What can hang from each mark
sopu: lapeg mizi ruvo
lapeg: sopu
ruvo: munelo sopu taso
mizi: munelo sopu taso
taso: baretiz ruvo
baretiz: sopu taso
munelo: baretiz mizi ruvo

Every row comes from one small tree of marks. The marks that hang from a mark follow it in brackets, in alphabetical order. Every link used is in the known rows. Which tree was each row made from?
(in the rows, 128 means zero)
Known rows
taso[baretiz[sopu[lapeg]] ruvo[munelo[mizi]]]: [151 167  65 108 113  86 113 159 142 115 146 160 211 130 121 145 129 136
 161 124 148 140 155]
taso[baretiz]: [171 167  97 147  64 183 115 141 140 106 119  92 152 106  82 143 103 160
 125 143 164 102 184]
munelo[baretiz[sopu[lapeg mizi ruvo]]]: [ 96 112 123 115  85  64  95 143 141 125 133 132 163 109 121 144  91 135
 138 114 170  86 139]
baretiz[taso[ruvo[sopu]]]: [172 166  82 153  67 181 105 113 169  97 150  86 114 100 127 161 161 115
 122 132 156  78 134]
ruvo[munelo sopu taso]: [222 160 121 127  92 158 101 106 162 107 139 137 147  95 122 137 106  74
 144 152 165 108  96]
taso[baretiz[sopu[lapeg mizi[munelo]]] ruvo]: [143 159  71 110  69 106 103 157 175 128 138 111 183 122  92 135 133 178
 140 102 158 128 184]
mizi[munelo taso]: [172 154 125 162  98 161 143  93 160 130  98  94 162 115  88 130  99  85
 120 156 149 122 166]
ruvo[munelo[baretiz[taso]] sopu[lapeg mizi]]: [177 146 131  95  62 137  89 106 135 129 135 108 132 117 152 143 172 112
 150 130 134 127 121]
ruvo[munelo[baretiz mizi[taso]]]: [157 143 118 138 131 105 144 105 157 128 108 127 181 128 115 139 136  33
 150 175 125 137 173]
ruvo[munelo[mizi] taso[baretiz]]: [195 170  90 128 126 163 126 120 155 114 120 147 165 118 104 133 156  85
 146 168 152 141 158]
lapeg[sopu[ruvo[munelo[mizi]]]]: [101 127 134 142 127 120 126 152 154 113 129 151 210 126 102 134  95  76
 153 171 148 128 109]
taso[baretiz ruvo[munelo sopu[mizi]]]: [169 150  78 105  51 165 113 149 191  97 160  90 170 110 105 135 133 153
 149 134 130 123 185]
taso[ruvo]: [151 166  95 153  86 119 118 134 182  90 144  96 143  95 103 149 104 139
 125 154 173  79 166]
baretiz[sopu[ruvo] taso]: [148 131  96 171  96 121 106 112 136 122 122 126 144  95 122 158 106  83
 118 124 151  87 112]
lapeg[sopu]: [144 167 137 153  60 126  99 161 146 110 138 108 141 112  79 146  94 129
 145 147 170  93 126]
baretiz[taso]: [183 169 116 164  80 159 103 100 137 113 118  89 109  95 113 152 146 115
 118 150 157  93 137]
baretiz[sopu[lapeg mizi ruvo[munelo]] taso]: [144 126 124 118  87  88 103 105 121 133 133 146 153 106 154 138 111 116
 144 120 131 128  95]
munelo[baretiz ruvo[taso]]: [177 146  89 141 108  70 113 121 179 123 123 161 101 106 115 165 165  50
 136 155 162  78 153]
sopu[lapeg ruvo[munelo[mizi] taso]]: [138 143 130 115 150 136 136  98 132 112 126 185 176 117 148 127 106  91
 139 168 181 122  95]
lapeg[sopu[mizi[munelo[baretiz]] ruvo[taso]]]: [110 118 112 139 102 102 128 145 204 136 119 142 155 133  90 133 133  52
 135 148 155 126 148]
mizi[sopu]: [185 134  97 138  78  95  81 141 158 106 122  96 166  87  74 144  98 127
 128 142 191  80 137]
taso[baretiz[sopu[lapeg mizi]] ruvo]: [136 165  77 106  49  93  95 162 149 109 160 112 148 116 105 144 123 198
 148 102 162 100 179]
baretiz[sopu taso]: [188 162 105 166  85 112  83 115 135 126 125 105 124  92 107 161 144  93
 130 124 153  92 118]
baretiz[sopu[lapeg]]: [163 165 130 130  78  92  80 135 114 119 135 128 156  99 108 147  82 154
 142 117 190  83 107]
taso[ruvo[munelo sopu]]: [180 153  95 132  81 138 111 132 187  93 156 111 180  97 124 144  95 109
 142 147 151 105 134]
baretiz[taso[ruvo]]: [167 172  81 165  81 141 120 111 169 100 140  95 109  99 126 159 154 115
 118 147 150  92 158]

Write each row's tree
[146 149  94 143  71  66 117 124 179 111 156  92 122 107 102 143 122 108
 147 126 140  85 172] : baretiz[sopu[mizi[taso[ruvo]]]]
[182 135 105 124  87 109 119 107 136 137 101 122 186 126  95 129  87 108
 126 130 177 124 135] : mizi[munelo sopu[lapeg] taso]
[160 155 150 106 106 173 121  92 108 119 132 130 177 131 133 127 120  98
 156 151 158 120 104] : ruvo[munelo[mizi[taso]] sopu[lapeg]]
[123 131 125 130  76 112  93 108 115 127 134 122 122 104 136 144 127 144
 130 111 161  90 104] : baretiz[sopu[lapeg mizi ruvo] taso]
[151 154 146 118  61  88  99 110 112 129 141 107 118 114 109 133 102 145
 151 115 160  91 132] : baretiz[sopu[lapeg mizi[taso]]]
[150 158 107 109  70 182 100 104 173 119 142  83 131 116 128 138 194 152
 125 121 164 109 132] : baretiz[taso[ruvo[sopu[lapeg mizi[munelo]]]]]
[196 182  84 124  72 127  98 136 112 124 137 160 131 118 112 148 100 138
 143 106 182 105 128] : ruvo[taso[baretiz[sopu[lapeg]]]]
[113 112 134 142 102 157 122 115 186 119 106  84 179  97  83 120 109 133
 112 157 168 105 161] : sopu[mizi[munelo] ruvo]
[147 151  70 141 103  57 141 125 170 142 123 147 186 138 125 152  99  69
 138 112 141 129 170] : mizi[munelo[baretiz[sopu[lapeg]]] taso[ruvo]]
[134 146  98 128  64  42 149 151 198 121 156 127 148 143 119 143 116  61
 171 149  93 147 186] : lapeg[sopu[mizi[taso[ruvo[munelo[baretiz]]]]]]
[124 112  94 159 105  72 109 146 162 122 120 132 186  99 106 157  68  75
 127 127 161  83 148] : munelo[baretiz[sopu[ruvo]]]
[182 113  77 141 100  77 123 112 177 142  99 133 177 116  78 146 135  54
 130 142 148 109 154] : mizi[munelo[ruvo] sopu taso]
[135 113 104 122  83 105 104 136 127 107 124 137 188 103 112 139  50 151
 119 129 203  80 112] : mizi[sopu[lapeg ruvo]]
[157 155  68 118 104 180 119 149 179  96 147 114 206 121 105 142 153 117
 148 149 144 125 172] : taso[baretiz ruvo[munelo[mizi] sopu]]
[189 125  57 104  93 116 130 132 131 118 124 195 194 124 134 134  52 111
 134 127 167 143 124] : mizi[sopu[lapeg ruvo[munelo taso[baretiz]]]]
[168 146 130  96  83 147  92 111 169 132 125 115 140 119 112 130 169 109
 136 130 189 107 129] : ruvo[sopu[lapeg mizi[munelo[baretiz]]] taso]
[176 144 111 122  64 102 112 113 112 119 124 121 150 118 107 137  73 129
 134 128 182  95 129] : mizi[sopu[lapeg] taso]
[142 147  83 133 139  71 128 140 202 105 131 127 197 113 118 149 153  70
 147 174 142 125 181] : taso[ruvo[munelo[baretiz mizi]]]
[146 132 106 135 105 122 142 103 126 130 111 163 167 122 173 151  92  82
 125 143 128 142 126] : sopu[lapeg ruvo[munelo[baretiz[taso]]]]
[156 134  99 159 113 102 107 117 156 115 133 158 146  92 113 148  78  72
 125 131 179  78 106] : baretiz[sopu[ruvo[taso]]]
[126 137 130 141  71  99 132 139 182 146 114  95 151 144  74 133 138  64
 148 145 125 139 181] : lapeg[sopu[mizi[munelo[baretiz] taso]]]
[147 132  68 104  94 106 122 131 110 130 118 157 161 145  95 150 167 117
 148 129 164 102 165] : munelo[mizi[sopu[lapeg] taso[baretiz]] ruvo]
[182 141  77 143 112  21  94 135 177 135 131 177 116 102 110 173 158  29
 149 129 160  76 134] : munelo[baretiz[sopu] ruvo[taso]]
[135 114  85 108 119  33 113 125 133 137 115 162 158 139 109 158 174  65
 151 140 169  88 152] : munelo[baretiz mizi[sopu[lapeg] taso] ruvo]
[204 172  70 147  80 129  98 140 144 121 131 139 134 105  91 151 114 103
 138 119 166 102 149] : ruvo[taso[baretiz[sopu]]]
[124 131  92 113 124 119 120 146 112 126 122 172 234 128 122 136  85 124
 148 127 154 140 129] : taso[baretiz[sopu[lapeg ruvo[munelo[mizi]]]]]
